Each row was made from one small tree. The marks that hang from a mark follow it in brackets, in alphabetical order. Every link used is in the known rows. Write each row's tree.
Known rows
N[W[A[Y]]]: [ 33.5 -13.4  -6.3  -7.5   7.5  33.0   4.1  -9.9 -11.5 -16.3 -21.5  -6.2
 -30.8   1.5  -5.1 -14.1  24.9]
N[W]: [ 14.9   1.5  -5.8   1.3  11.9  10.5   3.1  -3.7  -1.2 -10.7 -29.7 -22.8
 -22.0   4.6  -7.1  -1.1  10.3]
A[W[M N] Y[H K]]: [  1.0 -16.5 -35.5  24.0  32.6  36.5  26.8 -12.5 -38.2  -8.3 -51.5  -7.6
 -11.1 -66.6 -10.4  -3.6 -27.8]
W[M N[Y[A H K]]]: [-14.2   3.2 -42.0   2.5  35.3  20.6  -1.0 -20.5 -21.4  -4.1  -5.5   9.9
  -2.9 -42.8  19.8  10.6 -33.6]
Y[H K]: [  9.0  -7.4 -21.0  11.6   7.3 -19.0  11.7 -18.3 -11.0  10.7 -32.4  32.9
 -11.8 -53.5 -27.9   3.5 -61.0]
W[M]: [-17.5   1.3 -32.2  12.8  16.4   6.6  -5.2  -0.2   5.3   2.8   7.4  -9.8
 -15.3 -12.9  34.7   8.0  -6.4]
H[Y[A[W]]]: [ 26.2 -35.3 -26.7  25.1   8.8  39.4  -7.8   3.2 -39.2 -25.8 -28.3  14.1
 -23.3 -33.1 -15.4  19.9 -13.7]
W[A[Y] N]: [ 12.4 -22.9 -12.0  -5.8  18.0  25.3   7.2 -35.5 -25.2 -21.9   6.6  15.3
 -13.6 -17.2  23.1 -19.8  17.4]
F[K]: [ 14.9  -6.1 -29.7  25.8  16.2   9.8  14.8  -7.7  13.3  -4.6   6.3  10.5
 -11.4 -25.8  -7.9  -7.6 -20.4]
H[Y]: [ 18.7 -24.6 -21.2  24.4   9.8  24.8  -0.2  -0.5 -14.3 -19.4 -26.6  -4.4
 -15.4 -24.2  -1.5   4.5 -12.5]
H[Y[A K]]: [ 23.4 -31.1 -24.4  22.5   3.6  25.8 -10.3  -2.8 -23.7 -19.5 -31.4  30.4
 -23.4 -45.7 -26.2  17.7 -40.5]
H[Y[A]]: [ 20.7 -32.5 -27.5  14.8   5.2  31.6 -10.0  -2.7 -26.0 -21.0 -18.8  16.2
 -20.8 -29.0  -9.5  12.5 -19.5]
Y[A K]: [  8.2 -17.7 -18.4  12.3   0.9  -4.1 -10.0  -9.0 -13.0  -2.0 -16.2  47.9
 -28.1 -40.9 -29.8  21.9 -45.5]
Y[A[W] H K]: [ 19.0 -22.4 -28.8  12.7   6.1   2.1   0.9 -12.9 -46.3   1.8 -35.0  59.4
 -22.9 -66.0 -47.4  25.4 -62.5]
H[Y[A[W] K]]: [ 28.3 -33.7 -23.7  33.5   7.0  33.4  -7.9   3.2 -36.9 -24.2 -41.2  28.4
 -25.8 -49.6 -32.1  24.9 -35.0]
Y[A[W[M N]] H K]: [  1.9 -14.4 -36.3   7.6  16.4   7.0  -3.0 -20.4 -49.1  -1.2 -24.7  52.2
 -14.5 -68.5 -26.4  24.9 -62.0]

Write each row's tree
[  1.3  -7.2 -20.2   6.2  29.6  15.4   5.2 -20.0 -21.2 -15.7 -10.6   0.8
  -7.2 -19.0   7.2   6.4  -5.2]	W[N[Y[A]]]
[ 39.0   0.0 -30.2  -9.1  23.6  48.3   2.7  -4.1 -22.0  -6.1 -19.8  -1.2
 -24.1 -10.6   3.9  -2.6   8.9]	N[W[A M] Y[H]]
[ 12.3 -19.0 -36.5  -1.2   8.9  31.5  -0.5 -15.7 -14.9   0.9   7.8  30.7
 -25.3 -38.7  21.3 -10.2 -12.6]	W[A[Y[H K]] M]
[  5.2  -2.4 -33.5  -1.0  30.2  27.9  -5.6 -28.3 -28.2 -10.8  15.0  30.4
  -8.4 -33.7  36.2   2.4 -10.7]	W[A M N[Y[H K]]]
[ 15.2 -22.3 -26.3   9.6  10.7  13.3  27.8 -14.4  -7.5   5.4 -45.7   6.2
 -18.0 -55.1 -28.7 -18.6 -40.1]	A[Y[H K]]
[ 22.5  -6.1 -21.6 -10.2  11.5  36.4  -0.1 -10.5 -11.9  -8.0 -18.1  -0.1
 -27.8 -15.0   3.6 -11.0   5.2]	N[W[A[Y[H K]] M]]
[  0.6  -2.5 -29.0  32.6  36.9  25.1  10.1  -2.9 -36.1 -12.6 -31.0  -7.3
  -9.9 -38.7   7.6  19.5 -10.0]	A[W[M N[Y[H K]]]]
[ 23.2 -29.6 -27.6  23.3  19.5  35.0  32.8  -2.1 -36.7  -5.5 -53.0 -12.1
 -20.7 -46.6 -23.8  -8.5  -7.4]	A[W Y[H]]
[ 13.9 -29.7 -32.2  21.7  16.2  42.9 -10.7  -2.2 -41.0 -27.7 -21.5   9.5
 -17.5 -34.8  -0.5  19.9 -13.4]	H[Y[A[W[M N]]]]
[ 11.5 -18.3 -30.0  -2.3   1.0  -9.2  -2.2 -21.2 -27.5   8.7 -21.3  61.7
 -19.2 -60.4 -39.4  14.6 -70.6]	Y[A H K]
[  3.4  -3.2 -35.6  -6.7  31.6  32.1  -5.6 -28.4 -29.9 -11.7  23.8  20.4
  -6.9 -22.0  48.3  -1.2   4.3]	W[A M N[Y[H]]]
[ -3.5 -12.4 -34.0  -9.1  23.6  30.5   0.9 -36.1 -25.5 -10.5  12.0  24.0
  -9.6 -40.9  35.6 -14.8 -10.6]	W[A[Y[H K]] M N]
[ -1.9  -2.7 -26.5  33.7  37.7  29.6   7.8   1.3 -32.4 -16.9 -22.9 -19.4
 -11.3 -24.0  19.1  19.8   9.0]	A[W[M N[Y]]]
[  1.6  -2.0 -21.4   5.6  32.9   7.9  15.6 -24.4 -20.5  -9.5 -18.5  -6.3
   1.0 -25.1   8.1  -2.8 -12.6]	W[N[Y[H]]]
[ 39.4   2.2 -19.3   9.4  21.5  45.6  -3.0   4.5  -9.6 -12.1 -29.1   3.0
 -33.0 -13.7  -6.4   7.6   5.0]	N[W[A M] Y[K]]
[ 24.0   0.6 -31.5  -1.1  24.5  50.2  -4.9   8.8 -12.9 -10.0 -26.3 -15.2
 -29.4  -6.0  -5.0  12.5   7.0]	N[W[M] Y[A]]
[ 27.9 -15.0 -37.4  21.5  22.0  28.1   7.8   2.1 -34.2   0.8 -37.7  31.2
 -23.7 -54.1 -31.9  22.9 -41.5]	N[Y[A[W[M]] H K]]
[ 29.1   1.3 -36.5  -3.6  22.9  40.6   0.5   0.2 -20.7  -0.8 -42.5   8.9
 -25.8 -36.3 -28.4  12.6 -31.7]	N[W[M] Y[A H K]]
[-12.0  -2.6 -23.1  29.3  31.6  18.1   3.1  -4.1 -30.6 -16.4 -14.9 -15.6
 -10.1 -22.0  24.2  18.5   6.8]	A[W[M N]]
[ 16.7 -28.0 -29.1  29.7  14.3  37.0 -10.8  -2.0 -38.6 -26.3 -34.1  23.6
 -20.1 -51.4 -17.4  24.7 -34.7]	H[Y[A[W[M N]] K]]
[ 31.8 -28.9 -18.3   0.8   2.4  20.0   9.3 -21.2 -19.9  -4.2  -8.8  38.7
 -27.1 -35.9  -8.0 -15.0 -11.8]	W[A[Y[H K]]]
